Each row was made from one small tree. The marks that hang from a mark follow it in brackets, in alphabetical order. Every link used is in the known rows. Write each row's tree.
Known rows
S{C}: [ 0.63  1.26  0.51  1.81  0.06 -0.47  1.09 -1.29  0.40  1.47 -0.38 -1.13
 -0.38  1.57  1.02  0.37 -1.04 -1.45  0.32 -1.27 -0.34  0.20  0.47  2.32]
J{Q{G H V}}: [-1.96 -1.84 -3.54  0.86 -0.94 -2.50  0.93 -0.67  1.95  0.16  2.59  0.08
  0.60 -0.03 -1.58  0.40 -3.42  2.46  2.93 -1.47 -2.80  0.06 -0.65 -0.04]
J{Q}: [-1.62  0.10 -0.98  2.52 -0.95 -0.60  1.15 -1.73  0.85  1.58  0.70 -0.26
 -0.07  0.92 -0.93  0.37 -0.75 -0.29 -0.33 -0.99 -0.26 -0.95 -0.36 -0.89]
X{S{C K Q{G}}}: [ 0.05 -2.05 -0.38  1.07  0.78 -1.88  0.53 -2.61  2.07  2.03 -0.26 -2.07
 -0.49 -0.42  2.14  0.54 -0.66 -2.41  1.54 -3.29 -0.57 -2.03  2.29  2.84]
S{C K L Q{G J} X}: [-1.68 -6.10 -3.14  4.81 -1.46 -0.44  2.47 -2.07  0.98  7.16  1.76 -3.25
 -2.41  0.29  3.35 -2.35 -2.81 -1.09  3.40 -5.38 -1.67 -1.20  3.46  4.37]
S{K L X}: [ 0.45 -4.99 -2.10  2.18  0.44  1.28  0.47 -0.60 -1.06  4.38  1.64 -0.39
 -2.14  0.65  3.52 -2.02 -1.09  0.97  1.18 -1.78  0.55  0.23  3.03  2.11]
X{S{C}}: [ 0.95  0.73  0.63 -0.63  1.43 -1.85  0.17 -2.66 -0.36 -0.52 -1.22 -1.96
  0.19  0.81  1.45  0.88  0.93 -1.75 -0.03 -0.92  0.03 -1.78  0.93  1.65]
H{Q{G J V}}: [-1.60 -4.64 -2.06 -0.30 -2.53 -1.01 -0.04 -2.11 -0.16 -1.63  3.08 -0.61
  0.30 -1.25 -1.66 -0.68 -1.62  0.14  3.12  0.19 -1.56  0.09 -0.02 -0.58]
L{S{K Q{G H}}}: [-0.65 -2.74 -2.31 -0.32 -0.11 -1.92 -0.15  0.54  0.68  2.59  1.89  1.41
 -0.56 -1.15 -0.28  1.59 -1.27 -0.64  1.35 -2.07 -0.30  0.53  0.19  0.79]
G{Q{H J V}}: [-1.89 -1.66 -2.96 -1.96 -2.15 -1.85 -0.13 -0.11 -0.09  0.06  4.20 -0.86
 -0.26 -0.74 -2.92 -0.69  0.04  3.76  1.26  0.23 -3.25 -2.19 -0.56  1.46]
V{Q{H J}}: [-1.76 -0.24 -2.93 -1.76 -3.14 -0.63  0.53 -0.54  0.08  0.44  1.89 -0.27
 -0.12 -0.99 -3.87  1.74  1.08  1.80  0.99  2.07 -3.14 -1.00 -1.92 -0.71]
Q{J V}: [-1.11 -2.31 -1.76 -1.24 -1.01 -1.36  0.22 -0.28  0.00  0.64  2.80 -1.67
  0.27 -0.94 -0.95 -0.61  0.04  3.59  1.98  0.12 -1.33 -1.01 -0.18  0.80]
Q{G H J V}: [-1.39 -3.63 -4.32 -2.86 -1.14 -3.51 -0.51  1.66  0.51 -1.25  3.90 -1.01
  0.25 -2.33 -2.54 -0.57 -2.55  4.61  4.02 -0.61 -4.00  0.29 -0.82  0.68]
Q{H J}: [-0.29 -0.85 -3.15 -2.34 -1.44 -2.32 -1.14  1.13 -0.60  0.41  2.47 -0.95
 -0.94 -1.92 -2.64  0.15  0.44  3.19  1.09  0.43 -1.73 -0.54 -1.03 -0.01]
C{S{L Q{J}}}: [-2.64 -3.32 -0.98 -0.87  0.80  0.30  1.02 -0.33 -0.17  1.98 -1.77 -2.43
  0.34  0.10  0.65 -1.02  1.90  0.49  0.34 -1.99 -2.48 -3.03 -0.48  1.08]
G{Q{H V}}: [-1.25 -0.74 -1.98 -1.14 -1.09 -1.01  0.10 -0.10  0.47 -0.30  2.81  0.09
  0.16  0.17 -1.67 -0.26 -0.41  2.72  1.12  0.12 -2.80 -1.51 -0.13  1.72]
L{S{Q}}: [-1.43 -0.32 -0.45  0.14  0.01 -0.89  0.80 -0.75 -0.14  2.02 -0.40  0.87
  0.39  0.25  0.13  1.58  0.98 -1.64  0.14 -1.32  0.91 -0.93 -0.55 -0.03]
L{S{C X}}: [ 0.60  0.07 -1.13  0.45  0.02 -1.61  1.29 -0.81 -1.65  2.03  0.86  0.42
 -0.11  1.85  1.99  0.58 -0.61 -2.00 -0.02 -2.72  0.65  0.54  0.80  1.66]
L{S{K}}: [ 0.60 -1.82 -0.21 -0.78  0.69 -0.80 -0.49  0.35 -1.12  1.98  1.92  1.50
 -0.54  0.37  0.41  1.77 -0.16 -0.71 -0.95 -0.15  1.63  1.05  0.56  0.68]
X{S{C K L Q}}: [-0.03 -2.80  0.41  2.25  2.00 -0.36  0.93 -3.97  0.62  4.09 -1.41 -2.74
 -1.37  0.95  3.22  0.63  0.97 -1.71  1.25 -1.73  0.46 -2.81  2.52  3.59]
C{S}: [-0.11 -0.66 -0.35 -2.53  1.11 -0.02 -0.14  1.27 -0.01 -1.29 -0.76 -0.74
  1.08  0.06  0.52 -0.27  0.94  0.12 -0.91 -1.46 -1.78 -0.83 -0.64  0.31]
C{S{K Q{G J V}}}: [-1.61 -4.92 -2.52 -1.49 -0.33 -0.87  0.37  0.90  2.25  1.75  2.01 -2.02
  0.70 -1.68  0.63 -0.91 -0.68  1.55  1.92 -3.74 -3.14 -1.76  0.57  2.15]
G{Q{V}}: [-1.47 -0.92 -0.34 -0.15 -0.97 -0.04  0.76 -0.86  0.27 -0.19  2.07 -0.13
  0.42  0.94 -0.65 -0.81 -0.22  1.09  0.25 -0.08 -1.82 -1.68  0.27  1.51]
V{Q{G}}: [-2.06 -0.89 -0.83 -0.28 -2.03  0.33  1.65 -0.98  0.82 -1.13 -0.10  0.78
  1.18  0.10 -1.94  1.11 -1.08 -1.71  0.97  0.92 -2.73  0.16 -0.94 -0.85]
S{C K Q{H J V} X}: [ 0.25 -3.36 -5.68  2.54 -2.83 -1.76  1.30 -1.08  3.14  7.23  5.02 -2.73
 -2.24 -1.24  2.43 -0.65 -1.89  3.43  5.09 -5.18 -2.09 -1.13  2.63  5.07]

Which tree is each row?
[-0.59 -3.03 -1.63 -0.79  0.43  0.43  0.41  0.63  2.73  2.52  0.93 -1.37
  0.58 -0.74  2.13 -0.03  0.23  1.61  1.43 -3.04 -1.84 -1.67  0.81  2.48] -> C{S{K Q{V}}}
[-0.53 -4.62 -4.43  3.97 -1.55 -0.49  1.67 -1.89  0.90  8.35  2.60 -3.03
 -3.23  0.05  2.65 -1.30 -1.18  1.48  3.69 -4.40 -1.51 -1.47  2.93  4.94] -> S{C K L Q{H J} X}
[-1.72 -5.47 -1.07 -0.06  0.96 -1.29  0.14 -2.42 -0.13  2.14 -0.18 -2.44
 -0.93 -1.23  0.89 -0.36  0.64 -0.55  1.43 -1.46 -0.60 -3.00  1.80  1.31] -> X{S{K L Q{G J}}}
[-1.01 -3.81 -2.45  3.83 -0.52 -0.49  1.10 -1.88  1.09  7.53  1.49 -3.04
 -2.94  0.25  1.02  0.34 -0.81  1.23  2.85 -2.00 -1.33 -1.49  1.69  4.65] -> S{C K L Q{H J}}
[-1.84 -6.38 -2.99  2.13  0.64 -0.08  0.90 -0.56  2.15  4.42  1.58 -0.87
 -1.19 -0.90  1.40 -0.19 -2.73  2.70  4.83 -1.67 -2.00 -0.23  1.61  3.29] -> S{K L Q{G H V}}
[-1.17 -5.02 -2.62 -0.92  1.16 -1.68 -0.29 -2.45  0.31  3.28  1.34 -2.62
 -1.26 -1.38  1.04  0.32  1.45  3.09  2.82 -0.42 -0.84 -3.40  1.52  2.51] -> X{S{K L Q{H J V}}}
[-0.01 -4.54 -4.46  4.60 -0.31  0.21  2.18 -2.18  2.03  8.08  2.44 -2.22
 -2.35  0.95  4.50 -0.84 -2.31  2.40  5.30 -4.38 -1.44 -0.77  3.50  6.14] -> S{C K L Q{H V} X}
[ 0.72 -2.94  0.72  3.70  1.53  1.02  1.02 -1.97 -0.44  5.03  0.24 -1.65
 -2.20  2.24  2.82  0.07 -1.81 -0.84  0.67 -0.64  0.65  0.59  2.46  4.39] -> S{C K L}
[-3.02 -5.71 -3.59 -0.85  0.08 -0.52  1.77 -0.02  0.26  1.50 -0.17 -2.54
  0.94 -0.35  2.30 -2.72 -0.31  1.59  2.94 -4.48 -3.89 -2.59  0.71  1.65] -> C{S{L Q{G J V} X}}
[ 0.13 -2.59 -1.11  1.43  1.83 -1.03  0.41 -3.42  0.59  4.06 -0.82 -2.61
 -1.70  0.39  2.51  1.12  0.63 -0.22  2.00 -1.62 -0.42 -2.64  2.17  3.85] -> X{S{C K L Q{H}}}
[-1.65 -0.61 -2.50 -1.23 -2.06 -0.62  0.98  0.09  0.97 -1.37  0.65  1.05
  0.72 -0.70 -3.07  1.70 -1.36  0.01  1.76  1.14 -3.50  0.31 -1.50 -0.66] -> V{Q{G H}}
[-0.07 -2.92 -3.16  2.85 -1.94  0.64  0.70 -0.45  2.48  5.27  2.25 -0.53
 -1.62 -1.45  3.13 -1.18 -0.62  0.21  2.13 -4.52  0.24 -0.97  2.93  1.77] -> S{K Q X}
[-1.41 -3.56 -1.45 -0.06 -2.75 -0.86 -0.41 -1.88 -0.61 -1.80  2.02 -0.37
 -0.17 -1.34 -2.21 -0.80 -0.97 -1.98  1.55  0.07 -1.02  0.25 -0.36 -1.42] -> H{Q{G J}}
[-0.98 -1.27  0.70  1.78  1.95 -0.74  1.50 -4.25 -0.28  2.28 -3.18 -2.96
 -0.28  1.62  2.54  0.49  1.40 -2.19  1.18 -1.47 -0.22 -3.44  1.37  2.58] -> X{S{C L Q}}
[-2.29 -1.55 -3.21 -2.07 -3.16 -1.57  0.69 -0.04  0.30 -0.95  1.83  0.00
  0.45 -1.40 -4.28  1.26 -0.72  0.94  1.77  1.26 -4.19 -0.30 -1.85 -1.01] -> V{Q{G H J}}
[-0.95 -3.50 -1.31  0.62 -1.44 -0.01  0.17 -2.25  0.51 -1.98  1.83  0.39
  0.62 -0.47 -0.64 -0.27 -2.19 -0.90  3.13  0.07 -1.00  1.00  0.25 -0.24] -> H{Q{G V}}
[ 0.53 -2.83 -4.48  3.37 -2.13 -1.60  1.33 -0.29  3.44  5.43  2.86 -1.30
 -1.84 -1.07  2.66 -0.84 -3.67 -0.41  4.22 -6.47 -2.32  0.23  2.95  4.19] -> S{C K Q{G H} X}
[ 0.30 -0.85 -0.47  4.37 -0.77  0.40  1.39 -1.85  3.07  6.03  0.90 -1.69
 -1.65  0.41  2.40  0.86 -1.25 -1.46  1.66 -3.38  0.13 -0.76  2.16  4.01] -> S{C K Q}
[-1.09 -2.46 -3.55 -2.66 -1.43 -3.31 -0.95  1.91 -0.33 -1.47  2.64 -0.71
 -0.45 -2.53 -3.37 -0.60 -1.71  2.06  2.01 -0.69 -3.19  0.39 -1.04 -0.49] -> Q{G H J}
[ 0.19  0.70 -1.25 -0.11  0.64 -2.31  0.47 -2.76  1.41  1.22 -1.39 -2.14
 -0.23 -0.21  1.07  1.35  1.28 -0.96  1.65 -2.08 -0.97 -2.87  0.71  2.29] -> X{S{C Q{H}}}
[ 0.68 -1.70 -2.59  4.67 -1.91  0.21  1.76 -1.67  3.01  6.74  1.93 -1.80
 -1.99  0.20  4.07 -0.91 -1.68 -1.13  2.53 -5.68 -0.12 -0.68  3.46  4.18] -> S{C K Q X}
[-2.70 -1.81 -1.54 -1.08 -3.00 -0.63  1.38 -0.96  0.14 -0.83  1.02 -0.45
  0.78 -0.70 -3.44  0.69 -0.62 -0.71  0.81  1.00 -3.22 -0.73 -1.38 -1.31] -> V{Q{G J}}
[-0.30 -3.84 -2.05  5.95 -0.34  1.30  2.50 -2.85  1.25  8.27  0.47 -2.33
 -2.50  1.45  4.89 -1.32 -1.70 -1.15  2.76 -4.67 -0.04 -1.01  3.80  4.94] -> S{C K L Q X}
[-0.47 -5.01 -4.05  4.49 -0.47 -0.41  1.94 -1.33  1.71  6.55  1.22 -1.72
 -2.49  0.27  3.49 -1.49 -3.38 -0.43  4.37 -5.28 -2.06  0.01  3.33  5.01] -> S{C K L Q{G H} X}
[-2.08 -3.13 -0.29  0.91  1.11 -2.02  1.46 -3.68 -0.32  1.59 -2.06 -3.58
 -0.31  0.54  1.03 -0.28  0.63 -2.22  1.62 -2.28 -1.44 -3.41  1.08  2.22] -> X{S{C L Q{G J}}}
[-0.26  0.23 -2.99  1.10 -0.79 -2.04  1.59 -0.93  0.02  3.71  0.86  0.17
 -0.44  0.84  1.53  1.17 -0.28 -1.24  1.65 -4.01 -0.49 -0.41  0.50  2.14] -> L{S{C Q{H} X}}
